(in the rows, 128 means zero)
Known rows, with every step that occurs:
natavo -> nuzab: [127 117 134 122 171 114 116 129 137 145 125  91 101 143 133 137 205 145
 190 135 142 168  97 129 130]
sute -> zituv: [141 123 132 108 122 128 105 131 124 151 127 131 150 138 124 138  97  97
 186 139 112 129 119 142 141]
natavo -> sute -> pirub: [132  89 146 152 151  97 177 127 131 108 138 108  99 121 141 157 162 117
 114  90 165 173 135 162  95]
natavo -> nuzab -> pibub: [123 127 131 113 166 131 129 159 153 152 108 108 101 180 134 171 231 142
 165 142 141 174 112 124 137]
pibub -> nuzab: [117 123 155 138 134 104 122 144 141 136 122  91 112 182 105 171 155 147
 174 126 146 123  95 143 120]
zituv -> nuzab -> natavo -> sute -> pirub -> potut: [157  95 134 123 144 110 193  90 130  93 133 119 126 136 170 201 176 127
 116 118 183 165 131 163  94]
pirub -> sute -> natavo -> nuzab -> zituv: [127 149 146 102 118 100 110  59 133 152 126 137 145 156 126 110 236  88
 182 151 167 177  76 170 146]
gifi -> zituv -> nuzab -> natavo -> sute: [ 89 131 115  96 190  96 132 128 147 148 135 117 155 105 162 164 184  86
 193 137 129 173  70 132  81]
nuzab -> pibub: [126 126 131 116 142 140 139 163 143 145 115 124 108 176 128 180 180 121
 120 135 116 142 125 121 139]
pirub -> sute: [155 106 149 139 135 109 120  90 132 111 127 139 120 128 125 145 172 116
 150 133 154 150 105 136 117]
gifi -> zituv -> nuzab -> pibub: [105 140 128  95 172 119 118 172 137 140  76 116 154 164 144 174 196  98
 165 131 126 140  80 106 108]
gifi -> zituv: [129 115 138 124 161 117 105 147 124 133 119  96 125 120 132 134 128  92
 188 120  99 139  85 115 109]
gifi -> zituv -> nuzab -> pibub -> sute -> pirub: [133 131 141 142 155 102 154 176 116  93  63 126 147 174 152 196 218  84
 119 103 162 158 100 164  87]
natavo -> nuzab -> pibub -> sute -> zituv: [133 139 142 122 138 129 108 164 131 147  96 142 144 192 137 177 202 100
 200 155 153 166 111 162 135]
zituv -> nuzab -> natavo -> sute -> pirub: [120 122 115 116 164  90 181 114 142 120 131 123 139 113 158 172 187 107
 115 109 161 179 113 173  87]
pibub -> nuzab -> natavo -> sute -> pirub -> potut: [162  88 155 146 123 110 189 103 144  95 146 101  98 167 147 217 153 145
 135 116 190 161 137 180  93]
pibub -> sute -> pirub -> potut: [189  88 160 168 117 124 177 115  97  65 116 117  97 175 149 197 163 125
  97 113 172 142 143 173 113]
pibub -> nuzab -> natavo -> sute -> zituv -> gifi: [113 163 158 100 169 127 116 163 156 151 146 125 165 148 130 177 111  82
 213 154 141 168  90 151 118]
nuzab -> zituv -> gifi: [128 175 161 103 177 141 116 148 112 135 133 120 135 146 115 137 122  71
 135 163 100 138  82 140 156]
sute -> natavo -> nuzab: [115 130 128 103 133 107 122 104 145 157 130 101 130 152 139 125 236 120
 185 116 148 182  92 131 140]
natavo -> nuzab -> pibub -> sute -> pirub -> potut: [181  93 162 160 132 130 178 133 119  78  97 114  90 204 158 217 230 141
 116 123 196 173 142 169 114]
gifi -> zituv -> nuzab -> pibub -> sute: [106 145 141 126 170 112 122 181 120 120  72 130 154 186 148 195 233  86
 159 138 142 147  74 132 100]
sute -> natavo -> nuzab -> zituv -> gavu: [ 90 148 133  78 153 116 112  87 127 152 136  86 127 158 107  89 184  68
 207 156 137 161  64 145 146]
nuzab -> zituv: [125 146 139 109 136 122 119 114 112 148 136 122 121 150 110 129 133  92
 138 157 104 121  96 159 151]
nuzab -> natavo: [133 143 101 100 144 130 135 121 142 151 150 124 125 128 138 163 144 106
 132 150  89 147 106 148 137]

Rows:
[117 120 118 114 173  86 163 127 141 119 120 114 149 102 164 164 173  86
 152 102 152 182  96 165  69]
gifi -> zituv -> nuzab -> natavo -> sute -> pirub
[162 146 168 111 156 136  97 129 129 119 120 151 170 125 126 139 110  70
 185 149 139 157  97 133 135]
pirub -> sute -> zituv -> gifi
[109 144 123  96 161 123 139 158 140 141  90 126 142 177 139 184 211 121
 129 137 137 135 100 115 127]
zituv -> nuzab -> pibub
[172  85 139 138 130 124 194  96 133  94 153 116  97 136 162 198 149 126
 106 118 165 168 149 169 103]
nuzab -> natavo -> sute -> pirub -> potut
[113 191 166 105 166 124 111 136 116 139 123 124 154 176 131 136 224  61
 168 159 143 183  62 161 154]
pibub -> sute -> natavo -> nuzab -> zituv -> gifi
[123 157 141  90 176 140 120 153 144 151 155 139 164 117 145 158 104  64
 186 155 115 178 102 140 127]
nuzab -> natavo -> sute -> zituv -> gifi
[123 139 124  91 143 109 105 126 121 150  98 134 186 139 135 140 138 100
 190 137 136 124  90 132 127]
sute -> zituv -> nuzab
[133 110 119 130 148 103 178 116 146 122 151 119 110 112 151 170 160 105
 109 107 143 182 133 179  98]
nuzab -> natavo -> sute -> pirub
[123 114 137 138 141  90 177 129 154 124 143 106 112 146 137 188 165 125
 135 105 168 173 121 189  87]
pibub -> nuzab -> natavo -> sute -> pirub
[124 135 143 143 143 131 141 172 124 124 105 137 110 198 136 201 214 107
 115 141 135 148 115 146 126]
nuzab -> pibub -> sute
[117 128 116  97 138 121 124 120 148 167 159 144 150 117 144 157 117  84
 192 149 119 165 117 159 120]
nuzab -> natavo -> sute -> zituv
[ 89 126 133  93 160 113 117 124 158 152 154 100 141 147 113 148  97  82
 252 155 146 152  86 156 103]
pibub -> nuzab -> natavo -> sute -> zituv -> gavu
[144 155 154  99 162 146 102 164 124 138 125 127 163 134 122 141  87  74
 178 145 108 144 101 125 148]
sute -> zituv -> gifi
[ 99 120 116  83 165 125 120 115 144 149 162 112 139 117 124 132  93  63
 226 156 122 161  99 144 113]
nuzab -> natavo -> sute -> zituv -> gavu
[133 169 164 112 179 147 103 194 131 138  97 137 156 185 139 178 187  77
 198 161 144 180  95 143 141]
natavo -> nuzab -> pibub -> sute -> zituv -> gifi
[122 145 140 109 159 115 109 110 123 157 128 108 113 153 118 122 187 114
 182 164 130 152  84 162 148]
natavo -> nuzab -> zituv
[112 152 158 120 128 106 115 125 127 151 127 104 123 190  93 152 143 117
 167 155 136 111  82 173 139]
pibub -> nuzab -> zituv
[113 156  99  80 173 108 112 130 137 147 111 118 173 115 151 156 159  84
 176 144  97 145  62 132 104]
gifi -> zituv -> nuzab -> natavo
[138 120 140 118  96 105 131  67 138 127 133 144 148 140 134 133 205  89
 139 113 157 165  99 136 130]
pirub -> sute -> natavo
[117 147 120  83 141 127 121 159 136 155  85 142 175 176 137 175 170 101
 163 142 138 132 107 129 134]
sute -> zituv -> nuzab -> pibub
